Each row was made from one small tree. The marks that hang from a mark follow it in brackets, in the order of their numbers. Every link used is in the known rows. Write each row's tree.
Known rows
z_988{z_812{z_17 z_233 z_949{z_515}}}: [ 3.24  1.12 -2.54  2.18  1.20 -0.05 -1.41  1.12 -1.09 -0.36  1.10 -2.06
  3.91  2.00 -0.46  0.27 -5.44  2.40  2.46  1.67  1.66  2.82]
z_812{z_949}: [ 4.19  1.34 -1.42  3.26 -0.62 -0.20 -1.28  0.91 -1.24  0.53  3.61 -3.56
  1.80 -0.60 -1.73 -0.73 -3.35  0.82  1.06  1.18  1.04 -4.07]
z_152{z_812{z_233 z_949}}: [ 6.09  1.35 -2.17  2.44  0.15  0.80 -1.37  0.65 -2.96 -0.74  1.92 -2.29
  1.87 -1.80 -1.39  0.32 -3.95 -0.70  2.47  0.89  1.18 -2.27]
z_515{z_949}: [ 2.97  1.31 -2.55  3.32 -0.28 -0.50 -1.01 -0.11 -1.40  2.06  3.43 -3.27
  1.88 -0.62 -2.27 -0.72 -2.24  2.14 -0.66  2.07  1.23 -3.61]
z_812{z_17 z_233 z_799 z_949}: [ 2.59  0.31 -0.58  3.28  0.24  1.84 -1.19  0.33 -1.40 -2.01  3.36 -2.02
  2.10  0.88 -0.21 -0.56 -3.59  0.93  3.85  2.31  2.12 -0.09]
z_949{z_515{z_812{z_17}}}: [ 3.32  1.61 -1.81  3.41 -0.21 -0.41 -1.29  0.58 -0.04  1.75  1.77 -3.14
  3.39  3.76 -2.10  0.68 -2.42  4.82  2.87  0.32  2.03  2.93]
z_515{z_812{z_17 z_233 z_799 z_949}}: [ 4.23  0.53 -0.76  2.84 -0.95  2.50 -0.94  0.11 -0.77 -1.98  3.45 -2.14
  2.36  1.40  0.74 -0.13 -2.69  1.62  3.31  1.56  1.94  3.58]
z_152{z_812{z_17 z_233 z_949{z_515}}}: [ 5.03  1.16 -1.04  2.19  1.63 -0.04 -1.58  1.34 -1.55  0.22  1.34 -1.96
  3.11  0.55 -1.69  1.18 -4.24  1.22  3.76  0.50  1.92  1.55]
z_342{z_372 z_812{z_233 z_799 z_949}}: [ 3.24  0.49 -1.60  2.87 -1.04  1.31 -1.29  1.23 -2.05 -1.13  1.09 -2.52
  1.65  0.72 -0.07 -2.01 -3.17 -1.75  2.91  2.66  1.19 -2.23]
z_152{z_812{z_17 z_233 z_799 z_949}}: [ 4.96  0.78 -0.78  2.74 -0.28  1.88 -1.29  0.19 -2.03 -1.76  2.76 -1.25
  1.80  0.83 -0.67  0.22 -3.53  0.00  4.34  1.29  1.94  0.46]
z_342{z_372 z_812{z_799}}: [ 2.24  1.15 -2.27  3.93 -2.36  0.06 -1.37  0.70 -1.64  0.88  0.97 -2.86
  1.37  3.39 -1.74 -2.00 -2.13  0.23  3.04  2.48  1.26 -3.72]
z_152{z_812{z_17}}: [ 4.78  1.72 -2.69  3.35 -0.83 -0.08 -1.51 -0.02 -1.00  0.37  2.20 -2.13
  1.56  2.18 -2.80  0.45 -3.02  2.59  2.84  1.24  1.86 -2.25]
z_988{z_812{z_17 z_233 z_799}}: [ 1.72  1.14 -3.29  3.43 -0.91  1.63 -1.21 -0.69 -2.55 -1.49  1.43 -1.20
  2.58  3.79 -0.26 -0.37 -4.35  2.42  4.17  3.13  2.12  1.58]
z_949{z_515{z_812{z_233}}}: [ 3.26  1.64 -2.68  3.00  0.46  0.31 -1.22  0.44 -2.98  1.45  0.55 -3.25
  3.59  1.48 -2.16  0.52 -2.58  2.49  3.34  0.69  1.90  2.38]
z_515{z_812{z_17 z_799} z_949}: [ 3.57  0.92 -1.71  3.11 -1.77  1.32 -0.74 -0.81  0.39  0.72  4.17 -2.25
  2.51  2.39 -0.39 -0.32 -0.92  3.99  1.16  1.48  1.83  3.06]
z_342{z_372 z_812{z_233 z_799}}: [ 1.55  0.79 -2.66  3.64 -1.25  1.02 -1.34  0.34 -2.84 -0.26  0.05 -2.40
  1.61  2.42 -1.24 -1.89 -2.66 -0.46  3.95  3.20  1.70 -2.59]
z_988{z_812{z_949{z_515}}}: [ 4.02  1.77 -2.49  2.58 -0.43 -1.40 -1.39  1.19 -1.74  1.53  1.52 -3.21
  3.72  1.49 -1.28 -0.12 -4.60  1.71  1.00  0.38  0.71  0.19]
z_342{z_372}: [ 2.57  1.30 -2.88  4.43 -0.24 -1.00 -1.31  0.74 -0.90  1.35  1.13 -3.53
  1.19  1.99 -2.01 -1.44 -2.24  1.54  1.65  1.86  1.60 -6.35]
z_799{z_812{z_949}}: [ 5.80  1.24 -0.99  2.46 -0.70  0.33 -1.54  0.72 -0.40 -1.33  3.42 -3.22
  1.95  0.69 -1.17  0.05 -3.25  1.49 -0.13  1.07  1.67 -2.72]
z_515{z_812{z_233 z_799 z_949}}: [ 4.65  0.84 -1.07  2.89 -1.30  2.32 -0.89  0.14 -2.44 -1.35  2.87 -2.70
  2.50  0.08  0.25 -0.41 -2.35  0.25  2.95  1.01  1.49  1.77]
z_812{z_17 z_233 z_799 z_949{z_515}}: [ 1.77  0.48  0.42  3.16  1.37  0.79 -1.36  1.16 -1.77 -0.52  2.27 -2.31
  3.29  2.09 -0.97 -0.04 -3.55  1.43  4.58  1.47  2.26  2.01]

Which tree is each row?
[ 4.10  0.74 -0.28  1.95  1.90  0.44 -1.67  1.23 -0.49 -1.60  1.71 -2.34
  3.55  2.20 -1.09  1.10 -4.42  2.74  2.09  1.44  2.70  2.11] => z_799{z_812{z_17 z_233 z_949{z_515}}}
[ 2.97  0.82 -1.34  1.73  0.64  0.29 -1.65  1.68 -1.00  0.03  1.46 -2.59
  3.21  0.75 -1.40 -0.21 -5.14  1.15  2.98  2.16  1.57  2.39] => z_342{z_812{z_17 z_233 z_949{z_515}}}
[ 5.45  1.14 -2.24  2.50 -0.62  1.45 -0.98  0.48 -1.59 -0.80  2.66 -3.06
  2.33 -1.18 -0.21 -0.15 -2.92  0.86  1.34  1.03  1.24  0.53] => z_515{z_812{z_233 z_949}}
[ 2.35  1.35 -1.42  3.49 -0.20  0.94 -1.11  0.01 -3.55  0.92  0.62 -2.80
  3.57  2.77 -1.53  0.35 -2.17  2.21  4.70  0.57  2.14  3.67] => z_949{z_515{z_812{z_233 z_799}}}
[ 2.59  0.97  0.11  2.58 -1.24  0.19 -1.53  1.32 -0.47  0.69  2.71 -2.68
  3.13  3.13 -1.52 -0.59 -3.68  1.45  3.58  1.21  1.42  2.44] => z_342{z_812{z_17 z_799 z_949{z_515}}}
[ 3.10  0.55 -2.07  2.86 -0.61  2.27 -0.65 -0.93 -1.11 -0.29  3.22 -1.63
  2.60  1.61  0.26  0.04 -1.70  2.82  1.86  2.38  2.25  4.23] => z_515{z_812{z_17 z_233 z_799} z_949}
[ 4.35  1.18 -3.46  2.45 -0.12  1.05 -0.74 -0.52 -2.01  0.71  2.67 -2.72
  2.55 -1.12 -0.76 -0.12 -2.08  2.38 -0.10  1.97  1.47  1.48] => z_515{z_812{z_233} z_949}
[ 2.41  1.37 -0.89  3.83 -0.95  0.33 -1.20  0.22 -0.89  1.38  2.03 -2.82
  3.41  5.27 -1.74  0.45 -1.84  4.23  4.21  0.39  2.41  4.28] => z_949{z_515{z_812{z_17 z_799}}}
[ 4.59  1.06 -0.57  2.03  1.54  0.32 -1.65  1.20 -1.96 -1.01  1.37 -2.92
  3.67  0.85 -1.26  0.75 -4.21  1.33  1.62  0.91  2.12  0.46] => z_799{z_812{z_233 z_949{z_515}}}
[ 5.52  0.88 -0.51  2.25 -0.37  0.63 -1.58  0.74  1.06 -1.91  3.80 -2.58
  1.98  2.19 -0.72  0.38 -3.78  3.08  0.31  1.56  2.20 -1.04] => z_799{z_812{z_17 z_949}}
[ 0.94  0.68 -1.51  3.97  0.11  1.56 -1.24 -0.39 -2.41 -1.33  2.26 -1.92
  2.01  2.50 -1.39 -0.39 -3.30  2.33  4.76  2.93  2.65 -0.32] => z_812{z_17 z_233 z_799}
[ 5.86  1.89 -1.02  2.69  0.08 -1.24 -1.56  1.40 -2.05  2.34  1.72 -3.10
  3.02  0.20 -2.69  0.68 -3.15  0.41  2.41 -0.83  1.04 -1.36] => z_152{z_812{z_949{z_515}}}
[ 5.13  0.61 -0.94  1.97  0.83  1.54 -1.53  0.58 -0.13 -3.20  2.99 -2.05
  2.24  1.08 -0.21  0.53 -4.54  2.12  1.31  2.47  2.56 -0.17] => z_799{z_812{z_17 z_233 z_949}}
[ 2.15  0.86  0.58  3.64  0.28 -0.19 -1.37  1.25 -0.45  1.00  3.17 -2.85
  3.17  3.19 -1.54 -0.20 -2.89  2.07  3.80  0.67  1.96  1.26] => z_812{z_17 z_799 z_949{z_515}}
[ 3.12  0.67 -0.04  3.71 -1.01  0.88 -1.25  0.50 -0.31 -0.68  4.33 -2.57
  1.87  1.91 -0.68 -0.64 -2.98  1.40  2.91  1.57  1.79 -1.13] => z_812{z_17 z_799 z_949}
[ 5.66  1.08 -1.52  2.62 -1.25  0.78 -1.06  0.61  1.18 -0.47  4.12 -3.02
  2.18  1.20 -0.37  0.02 -2.69  2.95  0.87  0.97  1.45  1.10] => z_515{z_812{z_17 z_949}}
[ 2.56  0.80 -0.88  2.75  2.18  0.03 -1.42  1.47 -1.02  0.10  2.04 -2.70
  3.33  0.84 -1.52  0.21 -4.35  1.97  3.20  1.54  2.10  1.11] => z_812{z_17 z_233 z_949{z_515}}
[ 4.70  0.82 -0.40  3.17 -2.01  1.63 -0.96  0.18  0.56 -1.02  4.29 -2.66
  2.16  2.33  0.29 -0.31 -1.90  2.35  2.50  0.80  1.59  2.30] => z_515{z_812{z_17 z_799 z_949}}
[ 1.99  0.89 -0.01  3.23  1.09  0.51 -1.29  0.97 -3.41  0.38  1.72 -2.87
  3.41  0.74 -1.28 -0.22 -3.52  0.27  4.16  0.77  1.77  0.50] => z_812{z_233 z_799 z_949{z_515}}
[ 4.66  1.15  0.01  2.31  0.85 -0.46 -1.70  1.32  0.88 -0.38  2.65 -2.93
  3.38  3.19 -1.54  0.94 -3.61  3.29  0.97  0.79  2.31  1.19] => z_799{z_812{z_17 z_949{z_515}}}
[ 3.13  1.03 -0.54  3.10  1.07 -0.90 -1.48  1.61  0.16  1.28  3.02 -3.32
  3.12  1.75 -1.99  0.01 -3.67  2.73  2.11  0.68  1.68 -0.27] => z_812{z_17 z_949{z_515}}
[ 4.47  1.03 -2.24  2.75 -1.56 -0.37 -1.44  1.71  0.14  0.71  1.82 -3.58
  1.36  0.41 -1.18 -1.87 -3.17 -0.51  0.63  1.96  0.61 -4.65] => z_342{z_372 z_812{z_949}}
[ 5.87  1.45 -0.56  3.26 -1.76  0.76 -1.35  0.32 -2.36  0.29  3.10 -2.42
  1.71  0.56 -1.54 -0.08 -2.53 -0.80  3.05  0.11  1.05 -2.20] => z_152{z_812{z_799 z_949}}
[ 2.86  0.75 -0.62  3.30 -0.22  1.57 -1.11  0.33 -2.96 -1.10  2.80 -2.61
  1.96 -0.43 -0.56 -0.81 -3.19 -0.33  3.15  1.78  1.67 -1.78] => z_812{z_233 z_799 z_949}
[ 5.06  1.41 -0.15  2.36  0.37 -0.72 -1.70  1.33 -0.67  0.38  2.19 -3.50
  3.41  1.80 -1.92  0.71 -3.49  1.76  0.58  0.15  1.84 -0.74] => z_799{z_812{z_949{z_515}}}
[ 5.26  0.99 -1.25  2.04  0.28  1.29 -1.47  0.49 -1.63 -2.49  2.44 -2.63
  2.18 -0.08 -0.68  0.31 -4.14  0.92  0.74  1.79  2.04 -1.66] => z_799{z_812{z_233 z_949}}
[ 4.03  0.82 -3.09  2.34  0.16  1.38 -0.74 -0.56 -0.33 -0.15  2.97 -2.04
  2.40  0.39 -0.40  0.20 -2.40  3.63  0.54  2.48  2.03  2.89] => z_515{z_812{z_17 z_233} z_949}
[ 5.41  1.11 -0.35  3.17 -1.31  1.02 -1.35  0.31 -0.92 -0.67  3.62 -1.89
  1.75  1.69 -1.07  0.13 -2.48  0.74  3.56  0.54  1.57 -0.26] => z_152{z_812{z_17 z_799 z_949}}
[ 3.85  1.27 -1.87  3.35 -2.21  1.03 -0.66 -0.79 -1.42  1.42  3.71 -2.84
  2.37  1.08 -0.80 -0.50 -0.68  2.20  0.50  1.15  1.27  1.26] => z_515{z_812{z_799} z_949}
